Each row comes from the steps of one walk. Every step used is in the known rows, and no mark comes twice. Write the walk behind each row, first mark first.
(in the rows, 128 means zero)
Known rows:
nafi/pekat: [110 133 114 137 142 112 149 145 131  82  87 152 129 116 137 126 164 148
 141 121  67 128 108  90 115  99 135 137 128 154 109 122  96 120  90 125
 112 116 133 103 136 132  92 140 153 134  97 106 102 133 173 111 138 125
 127 145  92 144 131 124]
pima/lile: [112 102 122 121 161 130 167 146  64 117  97 129 124  92 116 122 183 140
 151 147  78 124 147 114 131 133 124 153 103 144 116 105  95 116  71 102
  80 133 110 103 119 155 122 146 102 165 116 132 104 126 137 135 134  86
 121 135 102 122 141 107]
lile/pima: [139 154  70 158 116 115 159 143  94 106 121 106 111 115 118 119 158 126
 140 192  68 112 158 119 122  90 132 141 153 171 147 131 123 117  96 148
 114 100 133 134 154 135 130 128 158 145 123 126 131 140 122  96 143 124
 125 135 102 118 183 104]
zozol/takan/tutik: [123  84 103 106 160  79  93 146 138 135 142 111 102 123  91  79 144  66
 130 132 105  94  98  73  87 146 104 122  89 146  99 139 118  80  59 134
  92 125 143 131 132 180  87 105 139 156 147 193 100 159 143 108 120  95
 157 137 111 108  98  64]
laso/pima/nilim: [132 142 110 117  96 135  75 142 117 123 106  82 128 164 168  85 190 141
  91 112 123  98 136  90 161 110 135 139 138 131 131  97 145 136  72 105
 145 104 159 103 132 162 111 114 122 188 136 116 100 137 145 129 144  91
 127 102  79 192 157 151]
mitog/takan/kigav: [131 151 124  42 158 141 115 102 135 115 159  74 109 131 105 146 216  87
 136 132 140  94 117 135 115 138 135 130 179 120 103 166 121  84  68 189
 126 119 120 116 158 168 103 101 171 160 119 108 145 109 119 133 129 124
 133 165 105 125 114 108]
takan/mitog/pima: [141 131 147 122 110 150 103 167 126 110 115 155 133 101  95 139 156 109
 116 125  93  67 116 100 140 130 140 160 171 129 122 194 111 118 100 113
 150  98 138  92 160 124 121 144 127  93  95 122 125 158 134 152 169 150
 102 105  74 170 103 110]
givur/pima/mitog: [130 147 158 162 111 115 142 179 102 143  95 179 143 105 131 156 155 123
 139 112  98 118 106 130 138  91 112 141 114 135 141 108 147 104  97 123
 142 115 134 183 119 122 120 113  95 110 107 123 113 119 166 130 159  79
 117 105  86 128 171 138]
mitog/pima: [137 146 138 141 126 135  85 157 152 109 127 138 113 108 141 133 161 121
 122 140  92  80 152 119 124 123 141 139 166 151 131 140 123 118  92 110
 100 100 144 110 174 121 116 126 149 104 108 146 136 149 154 150 168 130
 105 111 102 156 125 103]
givur/pima/laso: [131 128 140 166 123 115 136 133 140  81 100 139 140  81 157 137 147 135
 119 123  97 144 119  96 122  98 130 145 111 176 142  64 157  90  85 134
 141 102 122 128 110 133  77 123 106 139 111 159 113 122 141 132 169 100
 103 111 113 141 167 137]
laso/pima/mitog: [138 149 118 121 115 123 109 166  83 121 114 143 113 144 148 118 194 147
 134 116 107  77 126 102 178  98 115 162 128 132 133 120 134 123 105  86
 135 123 162 142 152 139 156 107 146 144 140 115 108  93 157 127 152  67
 129  88  70 173 164 146]
nilim/pima/lozo: [129 123 125  82  80 128 114 157 138 149 110 100 138 123 139 125 164 142
 124 140  62  76 168 124 136 117 119 151 108  91 136 115 163 157  73 115
 145 110 120 124 161 125 132 142 181 144  93 104 132 136 177  74 122 109
 121 130 109 180 174 124]
laso/pima: [136 127 103 102 136 122  91 119 116 117 126 100 117 132 154 113 182 136
 130 147  89  84 139 102 158 110 127 145 166 158 121 117 142 113  98 106
 101 114 147 113 154 156 131 127 175 149 139 129 110 131 150 126 160 104
 125 103  91 161 145 145]
rezes/takan/mitog/pima/numurip: [171 119 150 164 131 160  81 136 146 102 137  96 102 115  99 112 126  83
 113 111 175  77 131  77 108 139 129 141 139 147  98 158  94 122 108 126
 133  82 123 103 150 125 148 166 185  98  89 115 118 165 139 178 160 194
 133  99  77 142 109 163]
lozo/pima: [127 125 120 102 124 105  85 138 118 130 131 109  95 119 137 111 132 140
 128 190  84 116 128 119 107 108 115 150 139 130 146 117 121 125 122 110
 114  80 185 116 153 113  99 164 130 146 132 110 121 121 158 150 150  99
 114 119 100 144 139 117]
namo/pima: [120 148 122 134 100 104  89 124 115 122 144 125  98  94 133 115 143 118
 158 171  76 117 123 117 117 122 118 148 145 143 138 122 105 104 104 141
  93  97 210 129 148 128 118 141 135 138 125 153 119 115 130  83 164 111
 106 135 106 130 155 120]
pima/laso: [123 141 107 126 134 118 153 120 118  55 118 122 112 112 145 113 180 168
 114 118 114 135 123  85 121  99 134 179 117 165 124 101 122  90  74 131
 142 116 125  79 129 139  82 136 131 162 118 145 114 110 142 149 155 113
 108 107 110 151 147 113]
lile/pima/lozo: [126 127  86 139  98 116 152 175  83 139 104 105 120 127 119 157 170 124
 121 173  56  93 189 109 147  94 123 131 120 135 161 127 131 129  85 151
 126  97 139 147 174 131 118 108 159 168 134 101 144 126 139  70 121 132
 133 149 108 132 211 107]
lesi/pima: [141 119 111 139 123 100 151 151  92 132 116 123 149 107 116 130 171 125
 144 178  85 102 142 146 129 132 125 148 135 192 134 133 115 102 107 158
 110 100 158 159 132 121  92 144 137 140 131 125 115 157 153 161 146 101
  97 135  94 148 137 119]
kigav/takan/mitog/pima: [122 131 173 100 117 114  82 146 157  82 117 122 107 113 122 164 184 112
 116 125  85  71 112 132 124 122 145 159 133 123 122 201  90 114  72 132
 147  80  99 101 167 133 126 128 159 115  93 118 134 143 113  95 170 142
 119  89  83 158  94 111]
befet/pima: [123 176 110 102 111 121  98 168 116 108 135  81 135 120 132 148 136 125
 123 161 117 115 115 122 142 112 131 163 147 171 134 103  83 114 102 119
 132 114 156 135 145 140 143 155 165 160 118 130 120 143 139 133 157 117
 104 117 114 134 155 129]
kepepo/pima: [146 139 120 110 125 110 114 137 123 130 146 114 107 101 152 131 162 117
 138 173  82 130 139 129 125 128 142 163 116 146 112 144 123 117  65  96
 102 105  62 134 127 148 118 132 127 132 122 123 104 142 114 115 139 118
 126 125 104 159 135 119]
tutik/takan/kigav: [133 171  99  53 164 100 129 120  92  99 173  68 122 134 121 134 252 121
 110 105 132  67  86  90 107 127 128 146 211 125 121 195 119 113  78 147
 137  95 135 128 164 174 128 121 209 166  98 132 123 163 137  82 139 112
 134 151  95 133 127 116]
lesi/pima/mitog: [137 140 115 159 108 102 166 192  59 139 101 163 147 125 110 127 182 135
 142 149 105 100 127 151 152 116 111 162 109 166 135 137 108 114 115 142
 137 111 163 176 129 109 118 135 107 128 135 112 122 122 167 149 144  74
 103 114  71 163 156 114]
zozol/takan/mitog/pima/givur: [128 107 159 168 108 133  77 169 157 134  95 120 135 117  81  84 165  78
  96 109 105  99 103 126 186 160 134 149 134 159  93 139  93 137  72 171
 135 107 152 109 167 123  92 153 146  77  82 136  95 181 139 108 137 115
 142 100  83 142  97  43]
pima/mitog: [121 158 124 139 118 110 153 173  76 112 116 157 113 127 118 124 178 157
 131 110 117 104 119 120 147  90 119 176 129 125 133 142 106 110  92 112
 146 123 139 147 145 137 138 136 125 137 121 114 117 117 161 147 142  98
 122  98  84 139 150 110]
nuda/pima/nilim: [136 153 142 142  73  76 113 159 120 108 110 117 129 159 156 105 154 135
  93 112 132 125 117  98 117 104 134 120 101 141 122 128 128 141  80 102
 166 126 161 112 115 122 102 131  76 192 116 125 104 138 120 142 125 113
 103 123 101 135 141 133]
kepepo/pima/lesi: [146 106  73 123 152 134 118 154 125 118 126  80  95  87 151  83 169 109
 116 162  90 130 175 124 143 149 116 142  71 178 106 121 124 145  73  64
  98  98  56 108 128 158 126 142 144 112  96 129 100 160 137 109 150  95
 126 126 118 157 129 140]
pima/givur: [105 130 102 155 139 107 138 139 115 113  94 111 125 108 106  97 181 147
 120 127  94 134 125 150 160 105 145 143 140 163 132  89 126 113  59 149
 125 131 175 147 151 137 120 171 173 140  88 122 107 127 160 116 136  99
 109 113 129 116 138  94]
befet/nafi/pekat: [114 142  95 177 129  99 153 166 144  97  97 154 128 111 129 145 124 101
 152 127  73 119  91 102 118  78 143 150 100 130 102 101  73 100  94  83
 138 132 159 115 130 100 105 148 126 124  99 149  80 127 186 126 159 103
 116 125 119 143 122 126]
gifiz/takan/mitog: [106 112 131 123 119 166 100 140 100 141 132 125 108 136  65 132 171  80
 141 141 106  95  91 133 133 112 129 173 131 132 101 176  94  89  96 142
 131 113  95 111 159 148 103  98 190 134 106  90  87 171 134 153 128 145
 138 128  85 145  92 100]
numurip/pima: [141 172 131 106 147 115 143 146 146 114 141 132 127 105 139 175 167 133
 124 156  93 114 168 132 116 121 148 148 176 159 160 130 132  80  81 120
 116 111 158 108 145 144 131 131 113 111  96 121 110 129 137 186 153 124
 109 125 115 131 144 140]
kepepo/pima/befet/nafi: [141 158  91 148 101 105 104 180 120 145 148 125 106 107 159 173 137 118
 156 179 103 150 111 126 131  86 137 149  97 100  97  90  84  83  83  35
 103 109  89 110 117 117  96 153  91 138 116 179  97  93 105 134 157 118
 109 121 125 154 118  99]
kigav/takan/mitog: [107 108 135  75 134  96 112 120 108  90 127 114 119 116  92 169 173 124
 114 135  87 103  95 125 119 113 135 177 128 129 121 217  92  92  61 144
 166  92  95 111 143 159 118 144 158 155  97  94 109 141 112  79 149 129
 132 101  78 139  82 113]
gifiz/takan/mitog/pima/lile: [106  92 165 159 126 198  96 195  85 144 104 132 110 125  77 109 182  68
 144 145  87  75 118 126 150 158 127 146  97 131  88 137  86 116  88  98
  85 114  82 101 148 131 137  88 122 118 105 109 118 157 129 144 127 126
 135 117  93 156 114  96]
pekat/nafi: [122 141 114 149 101 117 137 150 103 137 117 151  99  83 120 134 129 128
 134 130 101 106 140 116 107  75 124 143 138 158 156 145 121  93  89 100
 118 124 152 146 138 149 113 125 111 173 121 148 124 111 170 106 153 120
 140 123 109 133 113 117]
rezes/takan: [126 129 119 143 154 114 127 108 137 112 141  95 104 125 134  94 181 128
 145 125 145  85 131 108  94 100 149 143 150 127 122 120 115  92  60 139
 109 108 121 104 130 163 145 123 164 157 112 126 124 133 136 134 139 111
 112 137  94  99 120 122]
tutik/takan: [117 144 109  90 169  78 111 135 115 108 151  91 106 125 132 121 215 126
 125 110 111  87 118  91 127 116 131 149 182 150 122 169  96 105  79 139
 131 101 136 126 152 168 119 141 193 160 111 146 109 178 157 102 124  97
 132 111  97 132 140 105]
takan/mitog: [130 117 113  92 134 121 135 133  83 110 115 136 137 106  81 133 159 121
 132 128  99 101  95 103 135 115 132 181 152 124 124 193  97 102  92 128
 164 112 135  99 144 150 108 147 138 134  99 108 101 155 133 139 147 145
 120 121  71 151 105 116]

Which walk is each row?
[110  92 112  73 161  97  85 126 146 129 145  98  92 112 110 108 158  64
 162 139 113 103 131  99  93 129 114 101 123 117 110 141 126  44  54 161
 119 124 145 129 124 177 117  97 171 171 145 152 139 112 124 130 114 108
 128 119 124 110  96 126]  mitog/takan/tutik
[114 139 150 100 148 102 123 187 145 134 144 127 101 126 128 157 171  74
 157 123 138 106 145 120 107 142 110 112 106  97 136 130 137  43  64 130
 150 126 163 143 111 159 175  68 100 125 126 135 137  85 125 175 113 107
 119 108 122 114 125 168]  numurip/pima/mitog/takan/tutik
[131 175 135 111 123 122 145 160 113 110 142 141 134 125 158 199 174 170
 131 146 112 149 154 127 116 102 135 120 168 132 136  96 110  73  89 108
 111 105 152  76 145 145  94 142 105 118  93 133 139  91 120 182 141 152
 106 142 106 136 140 145]  numurip/pima/befet
[141  96 108 139 148 163  96 187 129 101  90 110 125  95  95  90 176  89
  97 113 108  71 147 105 165 145 110 143 112 167 108 174  97 144 116  92
 156  86 124  84 171 138 130 147 147  71  65 127 116 174 146 146 177 133
 108 106  83 167 107 145]  takan/mitog/pima/lesi
[150 112 165 128 117 148  82 162 155 131 119 134 125 118  86 114 146  70
 110 122 105  64 108  91 142 156 126 161 141 142  94 187  87 129  94 140
 135  96 117  91 165 133  92 135 112  87 110 143 103 195 133 153 146 135
 142 114  53 155  93  49]  zozol/takan/mitog/pima
[131 141 149 131  93 156 107 174  96 116 113 160 142 118 113 167 160 136
 125 117 112 101 103 100 139 105 129 131 164  99  97 156  83 107 113  97
 147  91 150  59 159 125  74 153 128 103  94 132 147 125 110 153 156 171
 103 123  74 175 101 110]  takan/mitog/pima/befet
[139 143 136 133 103 151 111 158 134  53 104 141 128 106 117 117 162 126
 102 100 106  97 113  76 142 129 131 185 132 146 129 147 110 111  96 113
 167  90 137  68 148 115  87 130 113 108  94 146 120 131 126 168 173 145
  97  83  78 179 122 124]  takan/mitog/pima/laso
[131 142 131 185 104  62 119 142 126 103  94 107 126 131 129 107 161 138
 125 146  93 136 102 138 152 103 135 114 108 192 136  97 140 119  82 132
 130 152 196 137 142 105 139 161 150 134  94 122 110 123 129 109 129  94
  93 120 139  77 146 123]  nuda/pima/givur
[128 134 155 145 118 117 117 153 111 147 107 153 151  97 157 175 142 145
 149 141 100 143 108 116 119  78 117  95 140 142 125  78 129  77  97 123
 115 103 136 126 123 137  55 134 118 135 106 144 140 113 132 122 155 133
 115 144  92 130 152 126]  givur/pima/befet
[173 128 154 138 123 162  84 154 104  94 132 115 105 102  83 157 116  98
 100 122 129 106 140  85 142 141 120 156 141 161 103 181  86 122 126 127
 143  87 130 128 156 117 115 184 160  85  90 118 112 170 147 173 168 198
 143  86  83 169 125 137]  takan/mitog/pima/numurip
[102 136 126  93 123 114  73 200 120 141 128  84 117 134 110 133 145  66
 159 124 163 110  94 109 135 130  96 131  78 120 118 109  83  72  83 125
 158 138 169 163 120 152 185  85 157 175 147 147 148  85 121 127 119  90
 114  89 124 130 136 155]  befet/pima/mitog/takan/tutik
[121 134 171 132 107 125  85 139 157  25 105 114 109 119 139 145 178 135
  89 107  97 105 109  98 128 123 140 187 104 137 124 163 102 108  65 131
 173  76  92  76 147 133 110 115 129 132  91 137 143 119 109 107 180 141
 106  65  94 167  99 121]  kigav/takan/mitog/pima/laso
[ 94  96 106 139 151 135  84 151 115 134 150 105  80 139  79 103 161  64
 157 150  98  97 100 119  90 108 115 112  90 141 114 140 134  51  63 124
  89 126 134 143 143 168 121  64 198 166 140 157 116 136 140 118 122 111
 134 137 144 115 111 109]  gifiz/takan/tutik
[121 131 113 126 120 105 115 122 124  66 122  90  96 125 151  92 147 160
 104 160  98 139 118  91 109 107 113 173  98 141 154  74 129 116 118 113
 135  74 175  77 139 114  82 141 104 154 135 134 123  95 154 155 160  95
 106 101 107 162 147 124]  lozo/pima/laso
[111  95 189 122 135 135 104 167 104  87 100 113 113  95 109 143 189 116
 116 134  68  89 126 121 134 160 131 162  76 124 114 163  83 134  61 102
 116  96  82  92 134 141 158 133  98 134  87 123 124 136 103  76 153 111
 123  88  79 148 100 103]  kigav/takan/mitog/pima/lile
[127 129 114 151  82 114 123 163  93 130 102 110 151 135 131  94 183 124
 112 139 119 114 142 135 135 137 136 141 118 161 136 113 125 124  77 149
 141  89 160 154 117 132  85 131  82 176 126 117 103 158 159 156 136  98
  94 128  84 182 145 122]  lesi/pima/nilim
[108 145 166 125  88 100  82 151 120 150 137 127  86 118 138 113 174 101
 177 143 128 125 131 135 145 126 102 148 115 100 111 119  76  93 101 171
 129 110 188 148 147 129 135 102 132 144 135 120 140  75 126 107 131  81
 113 109  82 130 159 120]  namo/pima/mitog/takan
[130 170 148 119 111 129 122 168 136 121 123 106 139 138 159 136 175 142
  82 114 132 121 162 129 122 129 159 134 155 115 151 106 140 112  61 117
 142  98 146  97 130 154 120 114  64 150  88 110  92 128 144 197 137 126
 109 117 108 165 154 147]  numurip/pima/nilim
[134 144 104 103  78 134 123 143  99 119 125 119 139 124 151 122 153 180
 147 154  79 120 127 135 119  97 122 132 152 103 105  91 134 129  90 101
 122 109 131  83 151 122  93 163 173 133  87 130 144 107 149 117 136 124
 109 129 114 169 135 116]  nilim/pima/befet
[161 116 150 161 145 124 100 136 120 125 119 115 118  83 127 164  87  98
 112 142 117 146 143 114 119 114 105 122 123 193 125 103 128 104 103 150
 112  99 120 181 125 130 102 169 149 115 103 143  99 163 168 149 162 151
 146 118 110 128 175 161]  givur/pima/numurip
[112 122 144 100 120 105  82 162 128 143 128 120  87 148 136 110 163 111
 162 153 140 119 137 143 137 118 102 149 115  84 127 111  90 112 121 142
 147  97 164 129 145 107 128 120 109 149 144  82 133  87 160 169 111  78
 123  93  79 142 136 121]  lozo/pima/mitog/takan
[133 186 151 129 127 121 172 192 111 116 130 155 132 128 144 175 181 151
 120 119 113 122 147 131 140 107 134 159 144 122 150 125 128  96  89 101
 144 118 162 125 136 134 163 124  88 107 103 110 110 101 146 193 150 111
 112 104  95 138 166 145]  numurip/pima/mitog
[112 147 131 133  74 102 102 148  82 130 134 131 109 108 149 138 157 151
 165 175 102 146 109 118 120  94 108 119 134 120 129  90  82  84 108 128
  93  94 215  94 152 131  73 146 132 150 121 165 146  83 110  75 155 126
  99 151  99 136 152 111]  namo/pima/befet
[126 102 119  98 108 143 141 144  89 128 104  94 126  93 128  81 166 142
 140 163  52 101 158 125 122 151 120 155  95 128 109  82 135 160  73  90
  90 129  94 114 117 121 159 159 121 142  84 120 114 124 146 115 127  74
 119 123 120 145 143 109]  nilim/pima/lile
[123 128 168 140 122 116 112 154 142 162 104 159 128 100 140 163 169  95
 158 114 134 121 134 152 148 107 113 120 117 122 113 100 131  78  86 174
 148 119 103 166 118 126 130  86 100 120 121 116 135 110 149 133 123  80
 132 106  75 123 164 133]  givur/pima/mitog/takan
[136 112  93 159 154 159  97 179 151 102 102  95  97  98 150  74 177 112
 102 122 108  75 189 116 155 140 119 113 122 180 121 112 112 133 105  84
 106  84 140  94 175 137 132 139 147  89  86 152 141 162 164 153 184 106
 106 114 110 161 137 134]  mitog/pima/lesi
[138 153 167  88 130 136 123 165 136 151 132 137 138 114 126 174 203  79
 138 107 139 106 103 145 131 124 115 112 142 111 114 129 144  95  88 181
 156 119 106 179 132 145 122  69 117 134 112 103 145  83 135 119 142  83
 129 144  79 124 157 150]  givur/pima/mitog/takan/kigav
[128 139 143 122 129 110  88 155 130  44 122  99 124 109 138 113 214 118
 102  76 134  74  93  44 148 145 130 179 166 142 124 169 103 114 106 125
 184  79 136  77 144 131 107 127 162 121  97 147 122 173 132 128 151 130
 116  76  81 183 118 126]  tutik/takan/mitog/pima/laso
[125 135  65 113 142 143  98 190 112 100 102  47 123 112 130  93 148 104
 105 148 123 119 151 117 161 135 105 140  99 203 127  82  77 139 105  90
 134 106 149 111 150 147 159 162 173 136 101 144 114 162 148 121 168  92
 111 119 129 139 152 164]  befet/pima/lesi
[134 162 137 157  94  71 145 176  85 114 111 160 112 139 133 132 167 147
 132 118 117 111 103 110 133  89 107 146  82 151 130 145 114 126 104  95
 157 149 166 140 134  99 137 126  97 130 122 122 119 109 131 134 138  93
 107 110  88 107 148 133]  nuda/pima/mitog
[102  95 125  85 133  85  66 181 127 143 140 110  74 143 125  89 152  80
 167 148 129 105 113 116 100 120  78 108  84  75 127 113 133  81  96 124
 138 101 190 141 121 127 138  93 120 159 162 124 144  73 148 134 110  75
 125  96 103 128 120 142]  lozo/pima/mitog/takan/tutik
